What can hang from each mark
z10: z857
z377: z273
z619: z967
z562: z101 z273
z273: z377 z967
z857: z967
z967: z273 z619 z857
z101: z377 z562 z967
z731: z10 z967

Known rows, with every way that one mark hangs from another
{z562 {z101 {z967 z619 z857}} {z273 z377}}: [ 24.2 -16.6  14.4 -33.6  -0.9  11.7 -19.4   2.8  14.6   6.2   6.0  -5.2
  20.8 -16.5  -4.1 -31.6  -0.6  -6.9 -10.8   3.6  -9.5  -7.1  36.3  25.9
   9.5 -20.5  32.1  -5.8 -22.4 -33.6   6.7 -22.5  28.4 -18.0]
{z731 {z10 {z857 {z967 {z273 z377}}}}}: [ 29.5 -17.3  21.5  -8.9 -18.4   6.7   1.1 -24.1   4.9  13.3  18.9 -12.5
  32.4 -30.0   1.6   2.8  20.2 -13.2 -18.3  -0.5   8.3 -23.1  30.8 -14.4
  -4.6 -13.3  29.5 -11.3   0.5 -31.7  12.8   4.4  40.3  14.2]
{z101 z377}: [ 26.0  19.0  11.6 -20.8 -18.7  32.8   1.7  -8.0  14.5   3.1  15.2   1.1
  22.3 -22.8  -9.8   4.0 -15.0 -11.7   4.2  -6.5   1.3 -16.1  25.9   7.5
  -4.6 -24.4  27.8 -24.6 -17.4 -40.2  33.9  -4.0  68.1  -5.2]
{z857 {z967 z273 z619}}: [ 35.9 -17.3   9.0 -11.3 -31.5  19.1   4.3 -31.5  16.6 -17.4  22.8  -2.4
  20.9 -17.1 -12.5  -8.0   5.8  -5.8  14.6  -5.6   2.8  -1.2  35.7   7.6
   2.9  -5.2   5.5 -17.9   4.5 -47.8  13.3   0.2  28.0 -26.2]
{z619 {z967 z273 z857}}: [ 49.3  -4.8  20.4 -20.8 -22.4  17.1  14.4 -13.6  18.9  11.8  11.1  -3.8
  24.9 -17.7  -5.8 -30.1  27.5  -9.8 -12.7  -3.1   2.9   3.4  28.7  -2.1
   6.4 -11.0  -0.4   1.7   0.5 -23.0  -4.1   9.1  40.2  10.7]
{z101 {z562 z273} {z967 z857}}: [ 18.6   6.1  13.3 -28.1 -17.6  19.9  -7.3   7.6   0.0  11.6   3.7  -0.1
  31.3 -14.0  -4.7  -6.4 -19.1   4.4   2.5  15.3  -8.1 -17.3  13.9  27.1
  22.5  -6.2  27.2 -34.9 -26.7 -35.6 -12.4   3.3  56.7  10.1]
{z377 {z273 {z967 z857}}}: [ 26.4  -5.0   9.2  -7.7 -29.8   5.2  -6.1 -13.0  15.1   0.7   9.5  18.4
   4.5 -11.9  -1.2 -15.7  12.8   3.9 -22.9  -7.3  -0.5 -13.2  14.2  11.7
  14.0  -1.5  13.4   5.6 -19.2 -30.7  11.8  10.0  42.6  -2.6]
{z731 z10 {z967 z273 z619 z857}}: [ 47.8  -8.1  40.5 -13.6 -14.9   0.3  -5.6 -16.0  14.6  36.2  24.6 -32.8
  16.0 -29.8 -11.6 -45.8  25.6   9.4 -16.3 -23.3  -4.4 -21.3  29.7 -13.4
 -19.0  -7.9  -7.1  -3.6  18.5 -46.8   5.0   8.5  18.0  -0.8]
{z619 z967}: [ 45.4  16.8  10.2 -26.9 -34.1  35.1   0.8 -18.6  22.2  -4.4  10.7   5.5
  24.4 -16.6  -2.0  13.6   3.4 -28.0   1.5 -21.9   9.4 -34.0  32.3  -3.9
  -4.8 -20.1  16.6 -22.5   0.6 -24.2  26.9   3.6  51.7  11.2]
{z10 {z857 {z967 {z273 z377}}}}: [ 23.4 -24.9  13.9  -9.9 -17.9  13.1   2.5 -29.9  11.5  -2.0  15.3  -1.1
  36.0 -15.7   4.9   0.7  14.8 -16.7  -9.0  12.0  11.4 -15.6  31.5  -1.4
  12.8 -17.3  28.7  -6.7  -6.1 -25.7   1.5   0.5  40.9  -0.5]
{z562 {z101 z377}}: [ 40.5  16.8   5.0 -26.2 -20.3  24.2   2.7   8.1   4.3  -6.2  16.3  15.4
  34.3 -18.4  -6.2  -1.7 -11.6 -21.9   9.9  -8.6   2.6 -10.9  25.4  15.3
  -4.6 -24.0  38.5 -17.0 -33.8 -42.5  29.9  -3.8  58.0  -5.7]
{z10 {z857 z967}}: [ 30.2  -5.0   6.2 -11.9 -36.1  22.7   1.7 -36.3   5.0  -6.0  15.3  14.6
  33.9  -1.8  14.9   9.0  -1.5 -14.0  10.5   0.7  10.2 -59.9  18.0   0.6
   3.8 -15.9  25.0 -19.5 -17.7 -23.7   6.1  10.6  40.6  -3.5]
{z857 z967}: [ 33.5   0.9   3.1 -16.7 -37.0  32.2  -4.4 -30.8  19.6 -11.4  12.6  21.3
  26.8  -7.0  -1.4  27.3  -0.3 -20.8  14.2 -10.4   9.0 -37.3  23.4   2.6
   3.7 -12.5  26.4 -28.7 -11.6 -34.9  25.2   7.3  44.5  -4.3]
{z731 {z10 z857} {z967 {z273 z377} z619}}: [ 33.5 -12.5  40.6 -16.0 -11.2  -0.2 -10.7 -23.4  10.5  25.9  24.3 -44.4
  24.3 -38.0  -2.7 -27.0  22.4  -8.5 -27.3 -16.0   4.6 -35.0  40.4 -16.7
 -19.1 -21.6   9.4  -9.3  22.5 -37.3  13.5  -3.9  22.1   1.9]
{z273 z377 z967}: [ 18.6  -2.7   4.5 -24.4 -14.3  26.6 -22.6 -21.0  24.0  -0.6  -5.4  12.1
  12.3 -13.8  -4.9  24.1   7.3 -24.1  -9.2 -14.5  -4.4 -25.1  40.4  -2.7
   5.3 -21.1  37.2 -12.5  -1.8 -28.1  37.0  -7.8  49.1  -2.2]
{z562 z101 {z273 z377 {z967 z619 z857}}}: [ 25.3 -22.3   8.6 -29.6  -4.0   8.0 -21.9  -9.0  17.1  -1.9   6.1   7.6
  22.3 -15.0  -0.1 -26.6   2.6 -13.6 -14.3  -2.1 -13.2   6.5  49.1  25.6
   9.5 -15.1  31.7  16.2 -17.6 -27.5  14.5 -16.6  22.5 -29.9]
{z619 {z967 {z273 z377} z857}}: [ 39.9 -12.1  24.6 -23.9  -5.1  13.1   6.8 -15.0  26.5  16.8   4.9 -11.0
  27.0 -23.0  -7.4 -28.9  35.7 -16.0 -29.0  -4.8   4.5   7.8  42.2  -5.5
   7.8 -20.1  12.9   7.2   7.5 -19.3   5.6  -3.9  45.0   6.9]
{z967 {z273 z377} z619 z857}: [ 26.9 -23.3  28.8 -18.4   1.3  12.3  -3.3 -21.3  10.6  23.0  12.6 -32.4
  12.0 -24.8 -14.0 -45.6  22.9  10.4 -23.7   0.2 -15.9   3.6  51.6   6.3
   9.5 -15.4  11.1  12.5  -2.3 -32.9   2.4 -15.3  29.6 -18.0]
{z10 z857}: [ 30.2   3.5  15.6 -16.3 -30.2  27.5   0.8 -20.5  -9.8   5.6  15.8  -1.2
  20.6 -10.2   6.5   2.8  -5.3  -8.2  -6.6   4.4  -2.8 -60.1  28.0  -0.6
   3.8 -19.7  19.5 -14.5 -23.9 -21.7   4.0   5.6  41.6  13.2]
{z377 {z273 {z967 z619}}}: [ 24.3  -3.6   5.2  -7.3 -38.2   9.2 -12.2 -22.2  13.3 -18.3  14.7  -1.3
  -1.2 -20.9  -7.0  -3.5   1.5  -4.4  -9.3 -18.7   2.1 -16.5  29.7  18.3
   3.3  -5.3   7.0  -5.7  -2.7 -43.7  27.0  -1.5  36.9 -22.3]

Rows
[ 13.0   6.3  16.3 -33.3 -19.5  36.0  -7.6  -1.8   1.6   4.2  15.3 -13.9
  34.1 -39.3 -10.2  27.5 -31.6 -15.0 -16.0   7.2  -6.2  -5.4  40.8  25.5
  21.1 -13.5  40.9 -34.8 -22.1 -39.1  19.8 -11.6  69.3  13.3] | {z101 {z562 {z273 z377}}}
[ 29.5 -16.9  24.7 -19.4  -3.6  18.8   0.8 -12.0   9.4  26.2  11.5 -12.8
  19.0 -27.2 -11.6 -27.3  23.5   1.7 -26.4   7.4 -12.9   6.1  39.7   0.3
  14.8 -13.0  21.3   5.1 -11.2 -29.0   3.5  -6.0  45.1   8.0] | {z967 {z273 z377} z857}
[ 18.2  -6.9  11.5 -26.5 -10.2  11.2 -10.8   6.9   5.4   3.8  -4.3 -19.3
  27.8 -23.6 -18.9   9.0   6.2 -11.1  -7.1   2.8   4.5  -5.3  26.8  15.7
  21.4 -12.7  35.2 -42.3  -2.0 -41.0   2.9  -9.3  60.6  13.0] | {z101 z562 {z967 {z273 z377}}}
[ 26.9 -12.0  13.2  -7.6 -25.9   0.2 -11.1 -19.2  13.3  -0.3   8.7   2.9
  -1.8 -10.8  -3.9 -31.6  14.8   9.6 -17.8 -13.7  -5.9 -17.0  26.9  17.3
   8.4  -1.1   5.3  12.1  -7.9 -34.1  10.3   0.9  29.9 -27.6] | {z377 {z273 {z967 z619 z857}}}
[ 21.9   1.3  15.4 -18.1  -0.2   0.5   5.1  16.4   5.8  18.2  -3.6 -16.7
  36.0 -12.8 -16.0 -36.6   9.2   7.5   4.2   9.9   2.1   8.3  10.5  24.1
  19.4 -12.9  25.2 -24.2 -16.6 -42.6 -13.3   2.3  67.1  -5.0] | {z101 z377 z562 {z967 z273 z857}}
[ 29.5 -23.3  25.4 -10.4 -16.4   0.1   0.6 -30.3   6.1   8.5  19.0 -26.3
  30.2 -28.1  -0.5 -13.4  22.2  -6.6 -15.2  -4.4   2.5 -27.1  41.1  -9.3
 -10.5 -15.6  20.4  -2.1  12.7 -36.7  11.4  -3.4  28.9 -10.1] | {z731 {z10 {z857 {z967 {z273 z377} z619}}}}
[ 16.5  15.0   1.5 -11.1 -27.3   4.0  -1.8   5.3   8.6 -15.6   7.5   6.1
  27.7 -25.0 -10.4   4.6 -17.2  -8.3  -7.4  -9.8  13.6  -2.7  11.1  33.4
  17.4  -9.2  35.3 -25.5 -15.5 -46.2  23.7   2.9  77.0 -15.1] | {z101 {z377 {z273 z967}} z562}
[ 33.6  15.8   6.0 -28.2 -24.7  33.0   1.3  13.4   7.4 -12.5  32.5  12.5
  39.1 -29.6  -4.2   3.4 -34.4 -21.0   8.2   8.8   1.3  17.8  22.6  25.7
   2.0 -17.4  36.6 -20.3 -41.4 -47.1  27.4  -4.7  63.0  -4.4] | {z562 {z101 z377} z273}
[ 28.4 -14.2  11.4 -17.7 -16.5  12.8 -15.8 -27.6  15.1   9.2  -2.5   4.9
   4.1   1.5   0.4 -26.0  17.8   1.7  -1.2 -13.8 -14.9 -32.5  40.6   7.4
   2.6 -12.4  11.0  12.5  -3.3 -27.5  10.5   1.5  26.5 -26.7] | {z273 {z967 z619 z857}}
[ 36.0   0.8  10.2 -28.8  -0.1   2.4  -9.4   5.8  12.0   5.4  -2.8   1.0
  25.3  -0.1  -4.8 -48.7  10.0  -0.2  10.1  -9.6   0.6 -21.0  20.5  23.0
  -5.1 -22.8  26.0  -2.6 -23.2 -36.0   6.7 -13.1  37.7 -35.6] | {z562 {z101 z377 {z967 z619 z857}}}
[ 33.1 -26.5  14.1  -6.0 -34.2  10.0   7.9 -35.6   5.1 -12.7  20.1  -7.4
  28.0  -8.8   3.2 -20.5  10.2  -2.6   8.3   5.8   5.6 -23.7  32.2   6.9
   5.9 -11.8   3.8  -7.7  -1.5 -36.1  -8.1   4.8  24.6 -23.9] | {z10 {z857 {z967 z273 z619}}}
[ 28.5   9.6  -7.1 -22.1 -24.1  21.2  -5.9  10.8  17.6 -22.1  19.9  27.5
  30.6 -21.9  -1.4   8.2 -22.2 -28.4  11.3   3.4   5.2  23.9  24.5  24.9
   4.2 -14.6  39.9 -14.4 -31.7 -43.3  30.4  -2.1  55.4 -15.6] | {z562 {z101 z377} {z273 z967}}
[ 17.4 -11.4   7.0 -25.1 -11.3  18.4 -26.9 -28.5  23.9  -2.9  -5.3  -5.0
   4.9 -15.1  -7.6   7.6   7.9 -15.9  -7.1 -20.1 -11.3 -28.8  51.7   4.3
  -1.0 -21.2  29.9  -7.3   8.5 -31.4  38.2 -14.6  35.2 -27.4] | {z273 z377 {z967 z619}}
[  6.6  -2.6  18.1 -34.2  -3.3  18.5 -15.6   2.9   8.7  17.2  -2.7  -7.7
  32.6 -22.3  -7.4  -3.2 -10.6  -3.0 -16.8  13.1  -6.0 -13.4  23.1  24.9
  27.6 -13.4  39.6 -32.1 -19.9 -31.1  -1.0 -11.7  61.6   5.7] | {z101 {z562 {z273 z377}} {z967 z857}}
[ 10.7  23.4   7.6 -27.2 -19.1  24.4  -3.6  14.5  10.3  -4.5   9.8  -6.8
  37.8 -24.0 -12.3  12.3 -39.0 -10.9  14.2  12.1   8.6   4.2  11.4  30.9
  13.4 -15.4  38.5 -56.3 -24.4 -48.9  14.2  -4.2  79.7  -5.6] | {z101 z377 {z562 z273} z967}
[ 24.3 -25.5  14.1 -14.6 -16.0  15.4  -4.4 -34.8  25.8  -8.8  14.7 -11.3
  27.1 -25.4 -12.5  -5.1  13.4 -13.5  -6.0  -7.7   2.9   4.4  47.0   7.6
   4.9 -14.9  20.8 -16.3  10.6 -42.3  23.1 -12.8  32.5 -30.1] | {z857 {z967 {z273 z377} z619}}
[ 26.4  16.6   0.0 -28.2 -20.1  25.1  -6.4  20.9  13.8 -13.5  18.5  14.6
  35.3 -19.1  -6.0   4.0 -27.3 -22.4  16.9   7.0  11.2  12.5  10.9  26.2
   3.2 -19.5  37.9 -35.2 -36.8 -49.0  21.7 -10.0  60.1  -5.3] | {z562 {z101 z377 z967} z273}
[ 34.4  15.6  -1.8 -28.2 -14.4  16.3  -8.2  16.8  10.4  -9.7   2.1  18.0
  32.0  -6.1  -6.7  -0.6  -6.1 -21.8  17.2  -8.2  13.6 -15.9  11.6  15.3
  -3.3 -23.5  41.7 -30.2 -29.0 -42.9  27.5  -6.9  56.1  -9.2] | {z562 {z101 z377 z967}}
[ 21.9  -7.4  20.4 -16.9   1.3  -4.4   1.5  10.2   9.1  13.3  -1.2 -33.2
  27.2 -14.6 -18.5 -54.9  11.6  15.5   4.3   5.1  -3.2   7.2  20.3  31.1
  12.5 -12.5  15.3 -20.9  -6.3 -47.3 -16.5  -7.3  54.0 -29.3] | {z101 z377 z562 {z967 z273 z619 z857}}
[ 39.4  -2.8  18.0 -23.3 -18.4  23.6   2.9 -14.9  28.0  -1.2   9.8 -10.7
  28.4 -32.3 -10.8   1.3  20.4 -30.4 -20.8 -10.1   8.2   7.5  42.0  -5.5
   3.4 -18.1  19.1 -14.7  11.3 -29.2  21.7  -7.0  51.9  12.5] | {z619 {z967 {z273 z377}}}
[ 22.6 -10.9  23.4 -13.5   1.9   3.4   1.9  -0.2  19.7  12.6   4.9 -25.2
  15.0 -15.6 -15.4 -56.8  19.6  14.4   3.5   2.4  -5.5  13.7  20.8  15.7
   2.1 -18.3   6.0  -4.4  -2.3 -46.0  -3.0  -9.3  42.5 -30.8] | {z101 z377 {z967 z273 z619 z857}}
[ 19.8 -19.2  15.6 -22.7   1.2  11.5 -23.5 -32.6  22.6  13.4  -8.3  -7.0
   7.8  -4.3  -1.2 -20.8  22.4  -1.9 -15.1 -15.6 -17.1 -27.5  51.6   5.7
   4.1 -19.7  23.3  15.2   3.2 -21.4  19.1 -14.2  30.0 -31.3] | {z273 z377 {z967 z619 z857}}
[ 15.7  -5.1  17.2 -26.2 -15.5  15.5 -11.1   1.1   2.1   6.5   5.3 -15.8
  26.0 -15.3  -8.4 -23.0 -16.7  10.1   2.3   9.4 -10.7 -20.9  26.7  32.3
  19.8  -7.7  16.7 -29.9 -16.8 -38.6 -11.2  -5.9  42.9 -16.3] | {z101 {z562 z273} {z967 z619 z857}}
[  9.5   7.4   5.4 -19.0 -20.7  17.3 -12.0  -2.1  15.6 -18.6  11.3  -9.3
  28.8 -25.6  -8.8  -1.9 -31.9 -11.2  13.2  -1.8  -4.7  15.0  36.1  37.7
   7.9 -12.0  31.2 -27.2  -9.1 -47.6  22.4  -7.1  65.5 -38.2] | {z101 z377 {z562 {z273 {z967 z619}}}}
[ 20.6 -10.7  11.0 -21.7  -4.0  15.8 -20.3 -20.5  24.4  15.9  -8.4  10.5
  13.0  -4.7   0.6  -4.7  22.3  -8.6 -20.1  -9.0 -12.5 -26.3  38.0  -0.4
  10.0 -17.2  33.0   8.4  -7.1 -14.9  21.5  -4.5  42.0  -7.2] | {z273 z377 {z967 z857}}
[ 38.1  17.2   5.8 -18.4 -28.5  10.6   5.5  13.7   2.0 -15.4  28.8  10.6
  28.0 -27.9  -9.1 -11.6 -14.0 -15.0 -11.3  -8.8  17.5   1.8  13.1  27.6
   3.6 -14.7  33.3 -14.1 -38.4 -48.2  30.0  -5.4  61.7  -5.6] | {z562 {z101 {z377 z273}}}
[  7.1 -10.7  22.5 -31.9   1.4  13.0 -18.1  -1.4   8.8  14.8  -2.6 -25.4
  25.0 -21.6  -9.9 -23.2  -9.7   6.8 -13.2   6.6  -8.4 -15.7  39.6  31.5
  21.2 -18.4  32.1 -26.1  -8.1 -33.5  -2.3 -20.3  46.3 -18.7] | {z101 {z562 {z273 z377}} {z967 z619 z857}}
[ 34.3  -6.1  18.3 -10.8 -32.6  10.1  -4.2 -38.8  -2.3   4.7  19.0  -6.9
  25.8 -14.7   8.1  -1.5   6.5  -4.9   5.8 -15.9   2.9 -70.0  29.6  -6.5
 -19.7 -13.8  16.7 -12.1   1.9 -35.3  17.6   5.5  26.7 -12.3] | {z731 {z10 {z857 {z967 z619}}}}
[ 11.0  -2.7  11.8 -19.4  -8.0   9.2  -5.8  -4.0  15.0   0.3   5.9  -8.7
  29.0 -20.2  -4.0 -32.7 -17.1   4.1   5.8   4.1  -9.2  10.8  36.2  37.4
  13.4 -11.0  25.8  -8.4 -13.2 -37.3   4.9  -3.9  57.7 -41.5] | {z101 z377 {z562 {z273 {z967 z619 z857}}}}
[ 14.4  23.0   9.3 -15.4 -26.5  12.5  -0.6   5.6  19.7  -9.4  11.9  -0.7
  16.5 -26.3 -12.6  -4.7 -12.2  -5.1  -6.1  -5.5  20.4  -7.4  -0.4  17.4
   3.7 -15.3  23.7 -34.8 -18.7 -50.3  29.0  -6.4  70.7  -6.9] | {z101 {z377 z273} z967}
[ 37.7   1.8  14.1 -13.4 -35.7  14.6  -2.0 -29.1  -3.4   8.4  18.8   8.7
  31.2 -13.1  10.5  14.7   4.8 -11.6   4.4  -7.1   6.8 -66.4  18.2 -14.5
 -14.7 -13.1  27.5 -19.3  -7.5 -29.8  17.5  16.7  38.5  12.3] | {z731 {z10 {z857 z967}}}
[ 34.8  -1.6  35.2 -17.9 -13.8   5.7  -6.2 -14.9  10.4  32.5  23.6 -30.3
  32.2 -35.7   0.5  -8.5  22.7 -15.2 -29.6  -7.9   9.9 -32.5  26.1 -23.0
 -14.6 -15.6  21.5 -15.3  11.5 -33.4  11.8   4.9  35.2  26.5] | {z731 {z10 z857} {z967 {z273 z377}}}
[  9.4   5.5  19.1 -25.9  -4.1  11.1  -7.0   9.4  11.0   7.5   3.3 -24.6
  31.7 -20.2 -11.5 -38.3 -22.2  12.5   7.0  11.3  -6.5   1.2  21.1  38.8
  14.8 -15.5  23.7 -28.8 -16.2 -43.0  -3.3 -11.7  60.4 -32.4] | {z101 z377 {z562 z273} {z967 z619 z857}}
